Each row was made from one walk, in order. Every step used is in the known rows, and no mark comes twice. Write each row's walk.
Known rows:
B-X-T-J-Z: [ 1.89 -0.95 -0.15 -2.36 -3.82 -2.35 -0.42 -1.39  2.55  1.87  2.69  0.10
 -0.18 -0.08  1.10  1.26  0.06  3.71 -0.62]
T-J-Z-B-X: [ 1.95 -0.63  0.83 -1.63 -3.60 -2.16 -0.35 -0.93  2.47  3.37  2.38  0.40
 -0.06 -0.88 -0.68  1.36 -1.59  1.57  1.02]
J-X: [ 1.24 -0.16 -0.22 -0.60  0.68 -1.41 -1.45  0.41  0.98 -0.11  1.71 -0.30
 -0.47 -1.26 -0.60  0.59  0.10 -0.90 -0.42]
J-Z: [ 1.20 -0.98 -0.28 -1.87  0.30 -0.86 -0.90 -0.83  0.48  0.32  0.37 -1.69
 -1.22  0.37  0.77 -1.10 -1.24  0.51 -0.34]
J-Z-B-X: [ 2.63 -1.71  0.10 -0.96 -0.49 -1.26 -0.24 -0.71  2.99  2.71  2.24 -1.15
  0.18 -0.79  0.33  1.38 -1.60  1.50  1.21]
B-X-J: [ 1.91  0.40 -0.09 -0.01 -2.05 -1.50  0.10  0.81  0.47  0.61  2.04  0.47
  1.27 -0.04  0.04  3.93  1.17  2.33  0.19]
J-Z-B-X-T-A: [ 2.67 -3.05 -0.46 -1.92 -1.93 -0.82 -0.47 -1.43  4.11  3.59  2.18 -1.50
 -0.14 -0.21  1.98  2.60 -0.60  3.17 -0.36]
B-X: [ 1.23  0.21 -0.32  0.54 -0.31 -0.90  0.53  0.31  1.07  1.14  1.52  0.29
  1.38 -0.65 -0.57  1.68  0.90  1.36  0.14]
J-Z-B-X-T: [ 2.58 -2.66 -0.06 -1.62 -1.42 -1.23 -0.48 -1.62  3.94  2.49  2.71 -1.25
 -0.34 -0.54  1.97  1.54 -1.38  3.01  0.71]
T-J-Z: [ 0.74  0.08  0.53 -2.46 -2.86 -1.88 -0.97 -0.91  0.24  1.18  0.66 -0.01
 -1.31  0.24 -0.41 -0.81 -1.19  0.57 -0.26]
B-J-Z: [ 2.87 -0.02  1.05 -3.23 -2.80 -1.25 -0.60 -0.05  0.15  0.42 -0.30 -0.81
 -0.81  1.09 -0.32  0.76 -1.86 -0.71 -0.28]
X-T-J-Z: [ 0.68 -1.32  0.21 -3.17 -3.95 -1.62 -1.10 -1.96  1.63  0.71  1.21 -0.15
 -1.73  0.54  1.71 -0.57 -1.02  2.62 -0.81]
J-X-T: [ 1.34 -1.45 -0.45 -1.48 -0.38 -1.23 -1.67 -0.56  2.08 -0.42  2.36 -0.44
 -1.16 -0.70  1.34  0.72  0.32  1.00 -1.02]
B-J-X: [ 2.85  0.70  1.16 -2.06 -2.47 -1.62 -1.14  0.94  0.58 -0.12  0.93  0.41
 -0.29 -0.18 -1.51  2.17 -0.54 -1.95 -0.37]
X-T-Z: [ 1.00 -2.78 -0.59 -1.78 -1.87 -0.07  0.07 -0.59  1.57  1.51  1.31 -0.82
 -1.55  0.66  2.25  0.93  0.72  2.28  0.17]
X-J-Z: [ 1.89 -0.79  0.04 -2.32 -1.59 -1.46 -1.24 -0.17 -0.28 -0.31  0.78 -1.30
 -1.17  0.96  1.32  1.57 -0.84  1.62 -0.30]
T-J: [-0.40  1.00  0.79 -0.76 -3.07 -1.09 -0.16 -0.22 -0.10  0.88  0.37  1.46
 -0.16 -0.07 -1.06  0.03 -0.27  0.20  0.13]
Z-J-X-T: [ 0.98 -1.15  0.77 -1.62 -0.77 -1.03 -1.83  0.13  2.82  0.82  1.28  1.32
 -0.90 -2.22  1.22  1.78 -0.88  1.15 -0.50]
T-B-X-J: [ 2.16  0.22  0.04 -1.28 -4.83 -1.44  0.42  0.32  1.67  2.38  3.63  0.18
  0.59  0.59 -0.55  3.22  0.45  4.22  0.88]
T-Z-B: [ 1.45 -2.46  0.22 -0.40 -1.16  0.16  0.47  0.42  1.82  3.52  1.31 -0.50
 -0.77 -0.39  0.16  1.76 -0.44  0.07  2.27]

Which walk is each row?
[ 3.74 -1.93  1.12 -2.07 -3.04 -1.06 -0.52  1.23  2.37  3.45  2.07 -0.14
 -0.92 -0.47 -0.98  3.51 -0.88 -1.47  1.95] => T-Z-B-J-X
[ 1.99 -0.23  1.89 -0.77 -3.27  0.11  0.38  0.29  1.53  1.61  0.18  0.90
  0.41  0.10 -0.74  2.53 -1.74 -1.05  1.54] => Z-B-J
[ 0.91 -0.04  1.00 -0.86  0.23 -1.09 -1.59  1.03  1.73  1.13  0.73  1.47
 -0.36 -2.57 -0.50  1.59 -1.01 -0.53  0.01] => Z-J-X
[ 2.81 -1.43  0.76 -4.56 -6.35 -0.94 -0.59 -1.52  2.59  1.65  2.03 -0.99
 -1.67  1.97  1.36  0.55 -1.70  3.33 -0.30] => X-T-B-J-Z
[ 2.95 -0.45 -0.28 -1.60 -1.79 -2.28 -0.64  0.16  0.90  0.86  2.26 -0.86
  0.24  0.13  0.54  3.13  0.17  2.81 -0.13] => B-X-J-Z
[ 3.69 -1.55  0.62 -3.52 -3.88 -1.73 -1.21  0.55  1.92  1.19  2.02 -0.24
 -1.49  0.29  0.44  2.92  0.02 -0.21 -0.19] => B-J-X-T-Z
[ 2.23 -1.58  0.60 -1.85 -1.98 -1.12 -1.16 -0.33  1.10  0.93  1.36 -1.10
 -1.04  0.33  1.30  2.46 -1.83  1.38  0.92] => X-J-Z-B
[ 1.04 -1.44  0.38 -2.04 -1.27 -0.53 -1.85  0.20  2.92  1.97  0.77  1.08
 -0.72 -1.98  1.32  2.82 -0.07  1.29 -1.51] => Z-J-X-T-A
[ 1.26 -1.25  0.70 -0.33 -4.11 -1.08  0.41 -1.03  3.76  3.01  2.91  1.56
  0.84 -1.03  0.62  2.88 -0.17  2.88  1.23] => Z-B-X-T-J
[ 2.77 -1.79  1.31 -1.59 -3.63 -0.06  0.62  0.85  1.65  3.52  0.82  0.01
 -0.69  0.38 -0.54  3.05 -0.95 -0.75  2.22] => T-Z-B-J
[ 2.93 -0.13  1.18 -4.10 -5.60 -1.13 -0.35 -0.46  1.35  2.26  1.42 -0.93
 -1.30  1.66 -0.88  0.38 -2.22  1.47  0.32] => T-B-J-Z
[ 3.01 -2.18  0.16 -0.47 -2.75 -1.03  0.55  1.04  2.26  3.95  3.10 -0.07
  0.23 -0.44  0.11  4.95  0.53  2.00  2.43] => T-Z-B-X-J
[ 2.00  0.68  1.36 -2.58 -5.79 -0.36  0.45  0.17  1.14  1.96  1.12  0.41
 -0.33  1.44 -1.38  1.21 -1.20  1.03  0.64] => T-B-J
[ 1.29 -0.93 -0.59 -0.25 -1.36 -0.84  0.33 -0.73  2.40  0.87  2.15  0.20
  0.68 -0.26  1.43  1.95  1.17  3.22 -0.37] => B-X-T
[ 0.83  0.75  0.56 -1.38 -2.47 -2.30 -1.47  0.19  0.72  0.81  1.84  1.20
 -0.69 -1.05 -1.64  0.64 -0.10 -0.60 -0.29] => T-J-X
[ 1.58 -1.89  0.21  0.33 -1.81 -0.32  0.42 -0.87  3.85  2.37  2.65  0.44
  0.96 -0.96  1.41  2.81 -0.14  2.83  1.14] => Z-B-X-T
[ 1.60 -1.89  0.37 -1.37 -0.16 -0.51 -0.80 -1.02  2.10  1.74  1.03 -1.38
 -0.90 -0.31  0.74  0.00 -2.30  0.37  0.92] => J-Z-B
[ 1.34 -3.57 -0.05 -1.33 -2.29  0.23  0.15 -0.87  3.02  2.73  1.95 -0.54
 -1.32  0.03  2.32  1.80 -0.33  2.11  1.33] => X-T-Z-B
[ 3.11 -0.46 -0.09 -2.68 -4.77 -2.11 -0.29 -0.24  1.95  2.63  3.72 -1.00
 -0.24  0.80 -0.01  2.59 -0.41  4.50  0.53] => T-B-X-J-Z
